In the rows, 128 means zero.
Known rows, with every way that one mark hangs from another
D{B F}: [ 95 130  97 131 125  81 160 117 124 129 173 117 183 142 113 141 151 192
 111 181  80 129  63 114 120]
B{D Q Z{Y}}: [174 144 120 147 145 163  38 122 133 111  79 169  58  99  70  89 130 143
 151 115 111  86 171 141 168]
B{D Z{P}}: [173 145 164 147 149 161  87 169 167 136 116 125  88 124 123 105 102 142
 123 165 131 133 176 163 134]
B{Q}: [129 133  76 124 155 146 105 107 136 124  95 152 106 103  86 103 130 152
 135 133  79 136 137 141 110]
B{D Q Z{P Y}}: [187 164 131 136 137 184  49 131 136 123  78 166  51 100 101  83 108 123
 139 122 112 106 191 141 158]
Q{B}: [105 119 138  87 142 108 168 147  97 164 159  94 114 135 135 112 148 134
 129 109 145 158  87 121 128]
X{U{P{S}}}: [ 74  18 115 188  76 136 115 142 173 127 120 155 182  83 127 142 148 134
 145  92 130 118 103 163  77]
Z{B{D Q} P{S} Y}: [149 137 166  74  97 153 114 128 137 105 108 143 110  97 201 116 100  78
 153 120 130 118 183  61 130]
F{D{B} V{M}}: [ 82 137  62 165 118 112 193  74 154 121 144 118 179 175 113 201 120  62
  63  75 185 162 122 170  67]
F{D{B{Z}}}: [ 95 140 129 160 154 110 193 124 110 126 151  92 156 157 111 171 107 107
 103 127 157 151 118 186 111]
Z{B{D} P Y}: [141 160 165 107  93 112 161 134 123 129 142 113 115  96 197 122  85  76
 118 142 127 109 177  73 102]
D{B{Z} F{V}}: [125  89  70 156 100  89 134 108 122  89 159 126 190 191  99 163 148 175
 106 155 100 100  89 122 142]
D{B{Q} F}: [108 139  76 120 140 104 127  94 110 119 143 141 167 127  97 132 150 190
 113 175  54 130  73 117 135]
U{P{S}}: [ 87  35 135 161 110 132 128 169 190 151 114 182 148 112 110  98 133 143
 183 106 153 119  78 174  95]
B{D{F} Z{P}}: [165 151 164 169 139 158  84 160 150 132  99 128 109 119 126 106 136 162
 147 165 109 119 162 145 142]
D{B{Q Z{P Y}}}: [141 141  92 114 115 127 121 126 124 107 158 132 114 161 107 124  93 140
  83 152 101 121 130 139 147]
Z{B{D Q}}: [138 130 131 105 166 120 100 105 116  99 104 138 135  79 137 136  97 123
 122 170  79 127 163 111 129]
U{P}: [ 92  67 112 184 121 113 143 151 159 165 117 177 139  97  91  95 116 137
 151 120 125 110  83 186  83]
Q{B{D{F}}}: [116 136 161  84 162 115 136 138  97 180 143 111 113 103 133 107 163 151
 143 122 138 156  77 109 143]
F{D{B}}: [ 84 146 121 139 160 105 208 111 114 143 157  96 161 138 117 170 104 107
 100 130 154 167 100 176  91]
B{D}: [136 138 141 115 172 129 109 134 174 163 132 138 103  81 103 107 117 159
 127 163 127 149 121 140 100]
F{D{B{Q Z{P Y}}}}: [109 161 116 149 143 131 179 111  95 126 131 109 135 149 115 156 100  90
 106 110 147 146 135 175 119]
Q{B{D Z{Y}}}: [137 126 168 103 136 120 121 159  95 156 149 106  80 133 124 103 148 127
 139  95 168 122 111 120 167]
Q{B{D{F} Z{Y}}}: [132 131 168 119 128 117 119 153  84 153 137 107  96 130 126 103 172 140
 157  96 151 112 101 108 175]

Rows
[124 120 144  83 153 115 135 127  99 174 139 118 121 114 131 117 160 141
 137 113 147 152  76 107 140]  Q{B{D{F{V}}}}
[ 93 152 106 130 170 119 185  96 102 138 136 113 151 129 104 164 102 106
 102 125 136 167 109 177 101]  F{D{B{Q}}}
[110  98  62 127 110  80 158  92 129 118 169 132 196 164 107 161 146 173
 100 160  97 123  62 107 111]  D{B F{V}}
[183 143 146 122 128 198  39 143 157 113  76 169  57 111 114  85 121 127
 160 113 131 111 186 132 166]  B{D Q Z{P{S} Y}}
[149 125 161 104 138 139 120 150  94 155 129 111 111 145 144 116 147 130
 135 113 150 144 115 123 163]  Q{B{D{F{V}} Z{P}}}
[147 134 119 199  95 129  74 127 157 109 101 147 109 134  94 118 177 143
 152  99 140  66 151 117 143]  B{D{F{V{M}}} Z{Y}}
[153 170 144  97 106 135 127 111 108 119 110 138 102  81 182 113  83  74
 121 134 102 110 188  74 118]  Z{B{D Q} P Y}
[111 120 107 161 116  91 137 133 118 100 164 110 176 169 104 146 153 194
 116 177  82 106  87 129 151]  D{B{Z} F}
[141 119 105 100 133 143 108 139 143 100 152 132 129 169 115 132  94 154
  92 169 103 145 129 150 152]  D{B{Q Z{P{S}}}}
[ 85 135  67 194 114 129 184  81 160 122 106 121 163 160 112 183 144  53
 100  48 187 149 149 169  53]  F{D V{M}}
[131 135 110 134 142 120  91  86 123  86  87 146 154  90 141 149 130 118
 123 149  74 114 162  98 126]  Z{B{D{F{V{M}}} Q}}
[144 126 187  85 124 144 121 174 112 158 145 106  80 142 155 100 142 117
 146  94 181 140 121 115 168]  Q{B{D Z{P{S} Y}}}
[124 105 169  96 102 134 164 161 155  95 135  98 166 143 221 144  96 100
 138 161 124 152 175  94 102]  Z{B P{S}}
[169 122 181 132 140 174  77 181 189 127 113 129  93 132 137 106 113 147
 146 156 151 140 171 154 142]  B{D Z{P{S}}}
[137 129 109 126 104 100 109  80  93  92 100 152 134  87 138 131 135 106
 150 114  95  69 152  58 135]  Z{B{D{F{V}} Q} Y}
[104 101  70 132 138 103 205  76 119 128 150 118 181 170 108 195  97  80
  87  98 181 158 103 165  80]  F{D{B} V}
[108 141 129 135 154 146 170 121 115 119 126 110 148 157 123 163 103 100
 116 118 153 165 134 181 125]  F{D{B{Q Z{P{S}}}}}
[125 115 163 102  98 133 152 176 100 141 151  92  97 172 159 106 152 113
 150  79 173 131 123 113 159]  Q{B{Z{P{S} Y}}}
[132 126 170 116 152 123 114 157  89 152 133 103 108 129 125 111 164 153
 148 118 141 133 102 126 173]  Q{B{D{F} Z}}
[138 117 151 117 121 115 118 140  84 148 135 115 104 142 124 114 169 133
 151  86 161 109 101 105 172]  Q{B{D{F{V}} Z{Y}}}
[146 142 178  96 128 135 128 164  97 165 148 103  75 133 145  99 132 113
 131 101 167 136 125 121 161]  Q{B{D Z{P Y}}}
[140 118 191  78 129 144 135 159 165 115 131 112 148 112 216 139  87 104
 134 175 132 162 173  95 113]  Z{B{D} P{S}}
[102 151 110 154 147 121 173 106  94 119 131 111 138 149 100 160 110  99
 112 107 147 137 126 176 123]  F{D{B{Q Z{Y}}}}
[148 174 144 112 101 132 125 106  95 116 100 139 117  79 185 114 108  86
 138 135  86  99 178  63 125]  Z{B{D{F} Q} P Y}
[165 131 178 136 108 165  86 175 179 129 120 133  77 131 137  96 124 131
 156 123 168 109 170 128 144]  B{D Z{P{S} Y}}
[134 103  79 149  94 104 142 115 124  99 156 123 185 194 121 159 133 162
  98 162 102 112 101 123 135]  D{B{Z{P}} F{V}}
[127 138 110 150 142 128  97 107 176 146 109 151 133  95 105 123 161 156
 133 137 119 130 115 119  98]  B{D{F{V{M}}}}
[106 131  35 137 112 111 116  67 137 101 133 157 180 152  96 154 160 158
  86 136  76 126  86 113 120]  D{B{Q} F{V{M}}}
[119 117 164 103  55 120 177 154 142  97 145 104 142 141 221 130 113  76
 153 113 147 108 171  58 105]  Z{B P{S} Y}
[147 155 109 121 182 158  60  94 135 145  72 176 105  56  83  95 150 177
 155 154  68 132 121 128 133]  B{D{F} Q}
